Known rows, with every step that occurs:
W -> L -> E: [  2 -15  -8  19  10  10  -7  13   2   0   1  20  -7  32   1  -9   5  14
  -2  11  11  -3  23 -19  -1   3  -4 -14  -7  -7 -11  10  -1  14 -30  17
  -8  -8  10  -5   2  -8  -5  25 -11  -6]
B -> W: [-23   3  12   2   3  -5   8  -8 -13   6 -15 -13  -3   2  -9   8  -4  -2
  -8  -3   8   0   1 -19  -9  -2   7   1   7 -10 -25   7  -3 -14   3  -2
  -2   4  10  -5  -7  -1  -1   6   2   4]
B -> W -> L -> P -> V: [-27   6  17  34  11  -5  -4  11 -11  13  -1   5  11  13  -4   1   5   4
 -21   6  12  -6  28 -18 -23  -3  14 -14  -6  -6 -17   3   5  -3 -15  12
   0  -9  -3 -13  -2 -23  18   4 -14  -7]
X -> B -> P: [  2 -10   3  19  -7  10  22  -6   3   3  -5  -2  13  -4   9  18 -10  -4
  -4   0   4  16 -13 -13  -3   2  -7  15  -4 -23 -15   5   4   8  11 -16
 -12  13  16   7 -14  -4  -7 -18   1  -8]
B -> W -> L -> P: [-16   0   9  20  14 -10   1  -2  -6  14 -11   7  12  16   2  11   5   6
 -22   2  12  -4  23 -32 -19   4   1  -1   4  -8 -17  14   1   7 -25  10
   3   2   5 -11  -6 -14  -3  11  -3  -7]
E -> B -> P -> V -> X: [  0  10  14  17  -4   2   1   6  -4  -6  -4   0  21  11  -5   3  -7 -11
   3   2  16  -2   3  -3   0   2   5   9  -2  -7   0 -21   6   2   1  -4
 -26   3  16  23   4  -5  21 -26 -19 -12]
X -> V -> P: [ 16  -1  -6   9  -5   4   8   4 -16  -3  -6   6  10  10 -10   7 -15  -6
  11  -8 -15   9  -4  -2 -16  -1  11  -3  -7   6   4  -7  21  -1   7  -1
  -2  -4  20   8   7  -6 -11  -8  -8   3]
E -> B -> P -> V: [ -8  11   7  26  -1   5  -4  10   7  -2  10  -7  16   8   5  -2   1 -19
  -9   6   5  -4  12  14  -8   4   5   9   0 -16  -1 -15   6   9   3  -6
 -18  -4   3   2   5 -15  17 -18 -20 -15]
L -> E -> B -> X -> V -> P: [ 37 -16  -6  22  -4  11   5   1 -19  -7 -14   8  12  22 -11   7 -10 -16
   5  10   1  -3  23 -11 -11  11   1  -7 -11  12  -1  -7  17  14  -3  -1
 -22 -12  34   8  17   2  -3 -14 -11 -13]
V -> P -> B -> W: [-26   0   7   6   0  -4  13 -14 -13   5 -36  -6   3 -10 -17  10 -10  -7
 -16  -7   1   4  13 -36   5  -3   6   7   4   0 -28   7  -2  -8  16   2
  -8  -8  10   6   0 -11   3   0  -2  -6]
X -> L -> W -> B -> P -> V: [-32   1   6  27  -5   8  11   6  -7   9  -5  21   7  13  -2  12 -17  -9
  -1   7  12   9  12 -18 -29   0   3 -11 -26 -10 -18  23  28  -7  -4   1
 -19   4  -4   1   5 -17  27  -7   0 -12]
E -> B -> P -> V -> X -> L: [  3  13  13  22  -4   5  10  -8 -14  -2  -4  -2  20  18 -17   7 -17  -5
  10   7   1   7   6   2 -12  -3  -2  -3  -8 -10 -21 -10  24   7   5  -7
 -37   8  19  23   2  -9  23 -32 -12 -15]
V -> P -> B -> W -> L -> E: [-16 -10   4  23  10  10   5  -1  -7   4 -32  17  -8  24 -12   2  -2   5
 -13   4  13  -1  36 -49   3   2   2 -12  -2  -6 -36  13   1   9 -17  19
 -14 -16  19   3   1 -16   2  25 -10 -10]
P -> V -> X: [ -1   6  15   5  -1   2  -1   7 -10  -3  -7   8   5   5 -12  -5  -7   4
   7  -1  13   2   1   1   1 -10  11 -13  -8   5   0 -14   2 -11   5   3
 -11  -5   5  16   5  -2  19 -16  -9   0]
W -> B -> P: [ -8  -8 -10   1  -9  -1  15  -3  14   3   0  17  13  10   9  10  -5  -9
  -6  -3  16   7  -5 -22 -10   6  -4  19 -11 -16  -4  11  13  17 -10  -1
 -17  16   2   9  -2  -1   1   9  -2  -8]
V -> X -> L -> P -> B -> W: [-24   4   9  12   5  -4  19 -29 -29  13 -38  -6  23   1 -24  22 -15   6
 -17  -5  13   4  16 -33 -15  -2  -5  -9 -12  -8 -44  18  13   0   6   2
 -19  -2   1  11   5  -5  18 -16   9  -8]
E -> B -> W -> L: [-22  -2  13  21   5 -14  -4   3  12  -5  -4  -5   7   9  -3  -5  -1  -3
 -17   4  -4   1  32 -14  -7   3   1  10  24 -16 -24   0   1  -6 -18   6
 -16   9  10  -7  -9 -13  -2   3 -14 -10]
V -> X -> B -> W -> L -> E: [-10 -22  16  19   8   7  10   3 -11   1 -24  13   1  24 -15   6  -9  16
   0   9  19   6  17 -42  -4   0  -1 -12  -3 -15 -42  15  -2  -2 -15   6
 -22   1  30   9 -11  -7  -8   7  -4 -10]
X -> V -> P -> B: [  5  -2  -8  10  -3  11   8  -3  -8  -4 -20   6  17  -5 -12  -1 -19 -12
  -1  -9 -12   6  10  -7  -3  -4   5  -8 -15   3 -11  -1  15   3  17   4
  -6 -14   1  12  12  -9   5 -17  -4  -7]
W -> L: [ -3   0   2  17   3  -2  -2  13  15  -1   5  13   1   8   6 -10  -2  11
  -6   2  -3   4  19 -11  -1  -3  -1 -10   6  -8  -9  -1   2   2 -21  14
   0   2   0 -12  -6 -13  -2  14  -9  -3]
P -> V: [-11   7   9  17   1   6  -7  13  -4   3   7   1   0   1  -5  -6   1  -4
  -1   6   2   0   9  11  -7  -9   9 -14  -9   2   1  -6   4  -8  10   5
  -2 -13  -9  -3   3 -12  17  -6 -12  -2]
P -> V -> X -> L: [  0   9  11  15  -3   7  10  -3 -19   4 -10   4   3  12 -25   3 -18  10
  18   4  -2  11   4   1 -10 -13   3 -21 -17   4 -18   0  20  -8  10   3
 -21   0   6  17   3  -7  24 -17  -1  -2]
V -> X: [  8   0   7  -6  -2   0   1  -2  -8  -2 -12   4   7   8 -10   5  -9   8
   5  -4  10   3  -7 -10   6  -1   1   1   0   5  -5  -7  -1  -1  -1  -1
 -13   4  11  19   0   6   1  -6  -1   0]
B -> P -> V -> X: [ -3  11  14  11  -5   8  10   7  -9   2 -11   5  10  13  -6   8 -12   3
  -2   0  23   0  -8  -9  -2  -7  11  -1 -10  -7  -2 -17   5  -1   6  -2
 -18   1  15  17  -3  -3  18 -14 -13  -3]
L -> W -> B -> E: [-12 -19   9   7  -8   8   0  -7   2   4  -9  27   0  18   9   4  -6 -14
  -1  -1  24  -1   9 -33  -9   6   2  -9 -10 -12  -4  27   3  -5 -14  16
 -16  10  -8  -3  10   5  20   6  -1  -7]
P -> B: [-12  -3  -5   7   0   6   2  -8   9  -5 -12   2  10 -13  -3  -4  -8  -3
  -9  -5   0   2  13  -5  10  -4  -4  -8  -6  -4 -11   1  -5   3   9   8
  -5 -12 -14   2  10  -5  12  -7   1 -11]

Rows:
[ 11  -9  -9  20  -4  15  16  -3   1  -9 -10  -1  31  -4  -3   2 -22  -8
  -9  -2  11   3  15  -1 -14  -7   1 -25 -24  -5 -15  -5  -5 -10  12  12
  -8 -12   2 -10   8  10   7 -22   4  -4]  P -> B -> X -> V
[-31   3   6  19  -2   9   6  13   3   4  -4  21   7  10   6   6 -11 -14
  -6   1  19   4  14 -17 -20   2   8  -5 -20  -9  -6  15  13  -9  -8   4
 -16  -2  -5   1   7 -14  25  -5  -6 -12]  L -> W -> B -> P -> V
[-13   2  -3  22  -6   1   7  10   7   1   7  18  11  10   5  -2  -2 -10
  -2   2  17   2   3 -11 -14  -2   9   5 -18 -13   1   2  12   5  -5   6
 -16   3  -8   9   2 -11  17   1 -13 -15]  W -> B -> P -> V
[ 16 -13   0   9   2   5  -3 -10 -19  -3  -5   2   9  23 -23   2  -3  -1
  17  14  -1   0  19   0  -3  11 -11  -5  -3   2 -18   7  21  21 -12  -4
 -38  -1  18  25  17  -2  10 -10  -8 -16]  V -> X -> L -> E -> B
[-25   1  12  14   6  -5   5   5   3   4 -10   2  -1  12  -2   1  -3   9
 -17   1   3   3  17 -27  -8  -6   3  -2  12 -14 -26   6  -7 -14 -15  12
  -3   9   9 -16 -17 -10  -2  19  -5  -1]  B -> W -> L
[  6  -4   5  17   1   9  -7  -4 -19  -1  -4   5   8  21 -26  -3  -6   0
  22  17   1  -2  24   6  -5   4  -1 -14 -11   4 -20  -1  25  16  -5  -2
 -35 -11  13  23  19  -9  17 -19 -17 -22]  P -> V -> X -> L -> E -> B
[-26 -15  -1  18  12  13   3   2  -1   4 -20  12  -1  22  -9  -5  -4  11
 -16   5  19  -2  35 -36  -1   1  -2 -18  -4 -15 -41  14  -6   5 -23  20
 -12 -13   6  -7   1 -11   4  26  -8 -11]  P -> B -> W -> L -> E
[ 13 -15  18   3  -6   1  11  -5  -6  -6 -15   5  15 -13 -11   9 -19   6
  16  -3  -1  12 -11  -8   6  -3  -1   5  -3   0 -10   7   3  -5  16 -12
 -24   8  14  24  -5   2  -7 -29   7  -9]  V -> X -> B
[  4  -8  -1  19  10  -8  -4   5   6   9   3  17  14  14   8   2   8   7
 -14   1   7  -4  24 -16 -15   8  -4  -1   1  -1   6  11   6  16 -27  11
   4   1  -5  -6   1 -13  -2   9  -6  -7]  W -> L -> P
[  5  -7   7  17 -13  19   6 -15   3   0 -21  10   1  13   1   4  -3 -11
 -11  -3  13  -3   8 -31  17  -4   0  -5  -4  -7 -10  -4  -9  10  16  18
 -12  -6   0   4   4  -1  15  -2 -11 -11]  V -> P -> B -> E
[  9 -10   0   6   2  16   8  -9 -28   5 -15  12  -5  30 -27  11  -7  21
  20  12  11   4   6 -17  -8   3  -6 -21 -20   3 -26  13  18  15  -8   1
 -23  -3  21  20   7   4   5   5   3  -6]  V -> X -> L -> E
[-19   8  22  22  12  -4   2   7 -17  11 -16   8  15  18 -14   6  -3  12
 -13  -1  23  -2  20 -27 -17  -5   9 -11  -5  -1 -16  -4   6  -6 -13  10
 -12  -3  12   7  -1 -17  19  -4 -12  -5]  B -> W -> L -> P -> V -> X
[ -4   8   9  30   5   4   0   1 -24  15   3   0  12   8 -11   8   0   4
  -1  10  -1   1  18   2 -27  -4   5 -22 -22  10  -7   9  23   6   4   4
  -3 -14 -11   1  14 -16  25 -13  -5 -11]  X -> L -> P -> V
[ -7 -19  15   7 -15  13   6 -15 -10   4 -21  30   5  30  -7  14 -20   0
  13   2  21   8   6 -40 -13   3  -1 -18 -16 -12 -18  31  14  -7 -12  13
 -31  19   1  12   9   8  24  -3   4  -9]  V -> X -> L -> W -> B -> E
[ -3   4   2  28   2  13  -5  12  -1  -1   8   0   8  21   2  -3   6 -15
  -3  13  16  -7  20   2  -8   9   3   3 -10 -12  -6 -11   9  20  -5   0
 -23 -13  10   6  11 -12  17 -12 -24 -17]  L -> E -> B -> P -> V
[-30   1   5  11   8  -9   7 -18 -13  12 -27  -8  20  -7  -9  12   1  -3
 -26  -3  14  -4  18 -26  -9   3   1   1  -5  -6 -27  18  -5   3   3   1
  -2  -6  -8  -3   8  -9  11  -8   4 -10]  L -> P -> B -> W
[ -4   4   6  16 -10   9  17  -2 -13   6  -7  18  12  19 -17   9 -19   5
  14   6  11  12   1 -19 -19  -5   3  -8 -28  -9 -17   4  27   5  -1   4
 -35  13   6  26   5  -4  24 -11  -4  -7]  W -> B -> P -> V -> X -> L
[-14   0   9  27  13 -18  -7  -6  -1   9  -8   0  21  11   0   6   8  -5
 -23   3   5  -7  32 -21 -19  10  -3  11  16  -7 -12  11  10  13 -29   4
  -8   2   5  -9   3 -17   2   0 -11 -14]  E -> B -> W -> L -> P
[ -3 -10   6  14  -8  23   3 -15   7  -1 -10   4   8   8   4   0   0 -10
 -10  -2  20  -7   7 -18  12  -4  -2 -14  -7 -17 -18  -1 -16   3  14  18
  -8  -1 -11  -4   1   6  19  -2  -8  -9]  P -> B -> E
[  7 -11   2  21 -11  24   7 -11  -2  -2 -17   7  15  19  -1   2 -13 -13
  -2  -8   4   0   4 -17  -1  -5   8 -17 -15 -13 -12  -6   1   7  20  16
  -9  -6   1   3   5   3  13  -9 -14  -8]  X -> V -> P -> B -> E
[-22 -10  21  13   0  -2  13 -11 -13   6 -17 -14   7 -15 -11  11 -13  -1
  -2   0  -3  13  -4 -20  -6  -6   2   7   7 -14 -32  16  -2 -18  19 -13
 -10   8  11   0 -13  -6  -9 -13   8  -3]  X -> B -> W
[ 14  -1   6   4   0  -5  10 -14 -28  14 -15   6  19  14 -19  18  -8  15
   4   1   4   3   4 -14 -21   5  -6  -7 -17   8  -9  13  25  16  -5  -3
 -16   3   5  17   9  -2   7 -15   8  -8]  V -> X -> L -> P
[  8 -11  12  11  -8  11  25  -7  -2  -1 -16   4  21   2   0  23 -19   0
   2  -5  14  14 -18 -24   0  -1  -6  14  -5 -22 -16   3   5   7  15 -15
 -22  16  25  22 -14   4  -5 -24   3 -12]  V -> X -> B -> P
[  8 -21  22  22 -13  22  11 -10   0   0  -1   3   6   3   4   6  -4  -6
   3   2   7   6 -11 -13   7  -6   0  -6  -2 -19 -14   7  -8   0  17   5
 -12   9   4   0 -11   4   5 -16  -4 -10]  X -> B -> E
[ -5 -15   0   3  -4  -1   8  -4   7  -3 -21  25   2   3   5   9 -17  -8
  -8   6  28   2  22 -36 -10  10  -5  -9 -14   8  -5  30   1 -14 -13   7
 -17   1   4  -6  18   8  10  -1  15 -12]  L -> W -> B -> X
[-11  -6  -9  19   7  -3  -2  -3  12   3 -10  15  24   1   6  -3   1   2
 -24  -2  10  -3  34 -17  -1   3  -9  -6  -7  -2 -10   9   3  19 -17  16
   0 -13 -20  -5  11 -16  13   3  -3 -17]  W -> L -> P -> B
[-22  10  17  38  12  -8 -11   7  -4   8   2   3  22  10  -4  -5   7  -8
 -24   8   4  -8  40  -5 -19   3   8  -2   6  -3  -8   1  10   3 -19   8
  -8 -10  -3  -6   9 -27  19  -7 -22 -16]  E -> B -> W -> L -> P -> V
[ 30  -6   1  16  -7   8  14  -1 -13  -3 -16   6   9  11  -5  13 -17  -7
   0  -2  -2   4   4 -14 -12   0   8  -8 -13  10  -1 -12  12  -2  11   3
  -6  -6  29  -1   6   3  -8 -12  -2   2]  B -> X -> V -> P
[ 15 -22  27  14 -17  19  11 -14  -5  -2 -15   7  10   8  -2  11 -11  -1
   7   1  17   8 -15 -23   9  -4   1  -3  -4 -19 -14   1  -7  -2  17   4
 -21  14  12  16  -8  11   4 -18  -3 -10]  V -> X -> B -> E
[ -6 -12  21  22   6 -10   9  -7 -10  11 -25   9  23   8  -8  19  -7  11
 -13  -3   9   7  14 -39 -16   1  -1   1   3  -9 -26  15   4   1 -12  -2
 -14   7  12   6  -7 -13  -3  -8   2 -10]  V -> X -> B -> W -> L -> P
[-23  -6  29  32   2   2  12   6  -4   0 -18   7  11   2 -16   1 -19   9
  -8  -1   6  14  13 -25  -7 -14  10 -10   4 -15 -35   2  -3 -23   3   9
 -19   4  13   2 -19 -17   7  -7 -10  -9]  P -> V -> X -> B -> W -> L
[-21   6  17  21  -1  15  13   0 -21   8 -28   8   6  19 -14  23 -28   1
   0   4  13  11   7 -18 -25  -3   2 -21 -19  -1 -25  10  23 -20   2  -4
 -20   3  16   7   5  -9  27 -24   5  -4]  B -> P -> V -> X -> L -> W
[ -4  -7  23  15  -5   8   7   5  -8  -2 -11   6  15 -13 -15   2 -19   3
  14   2  -1  13  -6  -1   5  -8   8  -8 -12  -1 -11   0   4 -13  20  -7
 -22  -1   7  22  -3  -5   7 -30  -3 -12]  P -> V -> X -> B
[ 34  -4  -2  22 -10   4   8  -2  -9 -11 -14   3  16   3  -7   8 -18 -20
   3   2  -9   2  14  -6 -11   6   3   2  -2  11   5 -11  17   3   6  -5
 -15  -5  28   7  12   5  -3 -23 -11  -8]  E -> B -> X -> V -> P
[ -7   3   0  41   6  14  -6  19   9  -3  11  11   8  30   5  -7   4 -10
 -11  15  13  -6  30  -2  -6   5   3  -3  -3 -16 -12 -11   8  19 -19  10
 -23  -8  12   1   6 -18  19  -1 -31 -21]  W -> L -> E -> B -> P -> V
[  1   4  -4  13  -4   0   3  -4  10  -4   5  -9  16   7  11  10   1 -20
  -9   3   5  -3   3   1   0  12  -7  25  10 -15   0  -9   9  21  -7 -10
 -19   8  15   6   0  -6   5 -13 -11 -15]  E -> B -> P
[-22 -16  -2  -2  -2  -4  -3   1   2   1 -11  30   2   1   0   1 -13 -10
   6  -1   7   4  14 -21 -12  11   2  -2 -10   4  -1  33  15 -11 -18   1
 -10   6 -10   4  18  -5  10   2  11  -9]  L -> W -> B
[-22  -8  -4   6  -3   0  14   0   7   4 -15  25   9  11  13  16 -13 -16
  -7  -2  20   6   5 -33 -17  12  -1   9 -13 -15  -5  26  14   3 -19  -2
 -14  12   4   3   4  -4  10   3   8  -9]  L -> W -> B -> P
[-13  12   7  20   0  13   4  13   2   5   6   0   8  13   5   3   0 -10
 -11   5  14  -3   2   0  -9  -8   7  -2 -13 -12  -3 -12   6   4   5   0
  -6  -4   2  -1  -4 -11  17  -8 -15  -3]  B -> P -> V
[  5   3   9  19   1  14   2   8 -10  -1  -7   7  12  26  -8   3  -2  -8
   6  10  28  -5  12  -7  -2   5   3   0  -8  -8  -5 -16   8  17  -7  -1
 -34  -7  20  27  10  -3  19 -15 -21 -15]  L -> E -> B -> P -> V -> X
[-33   1  10   1   4  -1   9 -15  -3   3 -26 -11   7 -10 -11   4  -9  -4
 -19  -6  10   1  14 -21  -1  -6   0  -2   0 -12 -35   8  -7 -13   9   4
  -6  -5  -5  -4  -1  -4  11  -2   4  -4]  P -> B -> W
[-15  -7   7   8  10   0  -5  -8 -12   2 -10 -11  -1  11 -13   3   3 -11
  -2  10   8 -10  21 -10  -5  14  -1   6  11  -9 -27   8   1   5 -10  -3
 -20  -4  18   4   5  -2  -2   3  -8 -13]  L -> E -> B -> W
[  5   7  14   7   3   0  -2   5 -17   8  -9   9  20  10 -12   6  -2   5
   0   1  21  -5   8  -4  -7  -2  10  -9 -12  10   7  -6   7   5  -1   1
 -10  -9  -1  18  11  -7  18 -19  -8  -5]  L -> P -> V -> X
[ -6   5   2  35   1  18   1   4 -14   4   8  -1   7  27  -7   3   0 -10
   1  17   7   1  21   3 -15   3  -1  -8 -15 -13 -18  -4  24  18  -3  -4
 -30  -9  10   9  10 -15  22 -15 -19 -18]  X -> L -> E -> B -> P -> V
[-17  -4  32  19   4  -2  13  -8 -28  13 -25  -6  23  -6 -21  19 -11   1
  -3  -1  13   6   3 -20 -17  -7  11  -2  -7  -5 -30  11   5 -14  13 -10
 -15  -1  12  14  -4 -12   8 -31   3  -9]  L -> P -> V -> X -> B -> W
[-27   3   8  17   2  -5   9  -3   7   2 -33  10   1   6  -8   1 -11   0
 -20  -7   1   5  25 -43   5  -5   2   0   9  -7 -32   3  -3  -6  -4  17
  -8  -3  12  -1  -8 -21   6  14  -8  -9]  V -> P -> B -> W -> L
[ 12  -7  -3  14   1   6   9 -17   0   3 -21   7  26  -7   4  11  -6  -5
 -24   3  28  -8  27 -25   0   7 -12  -8 -15   9  -8   6 -10   8   6   7
  -7 -14  -1  -8  16   4  14 -15   9 -16]  L -> P -> B -> X
[ 19 -17 -10  20  -1  22  17 -18 -19   5 -32  14  -6  21 -19  11 -14   6
   0  12  15   3  29 -39   0   2 -13 -21 -26  12 -33  15  14  15   7  11
 -24 -20  19   8  11  -2   9   4   4 -15]  V -> P -> B -> X -> L -> E
[-21  -3  23  41   8  -2   2   8  -5  12  -6   6  18   1  -6   0  -2   0
 -15   6   5   5  26 -19 -24  -6  12 -13  -5  -8 -20   9   8  -5  -4   4
  -4  -9  -1  -7  -6 -28  11 -12 -12 -13]  X -> B -> W -> L -> P -> V
[ -2   1  -5   1  -2   5   2  -7  -1  -5 -24  13   2 -12  -7   0 -10 -10
  -6  -8  -7   3  11 -19  15  -2  -2   3  -2  11  -6  -3   7  11  14   3
  -8 -14  -1  12  11 -12  11  -6  -3 -11]  V -> P -> B
[ -6  -6   7  17  -2  11  18 -18 -16   2 -46  15  -1   0 -14  22 -32  -8
 -10   1   8  11  28 -39  -9   3 -10 -24 -14  17 -28  22  18 -16  10   2
 -14 -13  15  -3  13  -7  18 -19  16 -12]  V -> P -> B -> X -> L -> W
[ 23 -15   1  26   8   8  -4   3  11  -9  -6  12   4  24   5  -6   2  -3
 -11  21  22  -9  45 -20   4  15 -13  -5   4  -1 -14  -2  -4  11 -26  13
 -24  -8  22  -8  10   1   4   4 -14 -21]  W -> L -> E -> B -> X
[ 18  -3   3  15  -4   8  17 -16 -12   3 -11   0   2   7  -9  12 -15   8
  -3   9   7   7   6 -15 -10  -4 -11 -15 -15   3 -24   7   9  -3   7   7
 -16   3  13  -5   0   4   5  -7   9  -2]  B -> X -> L
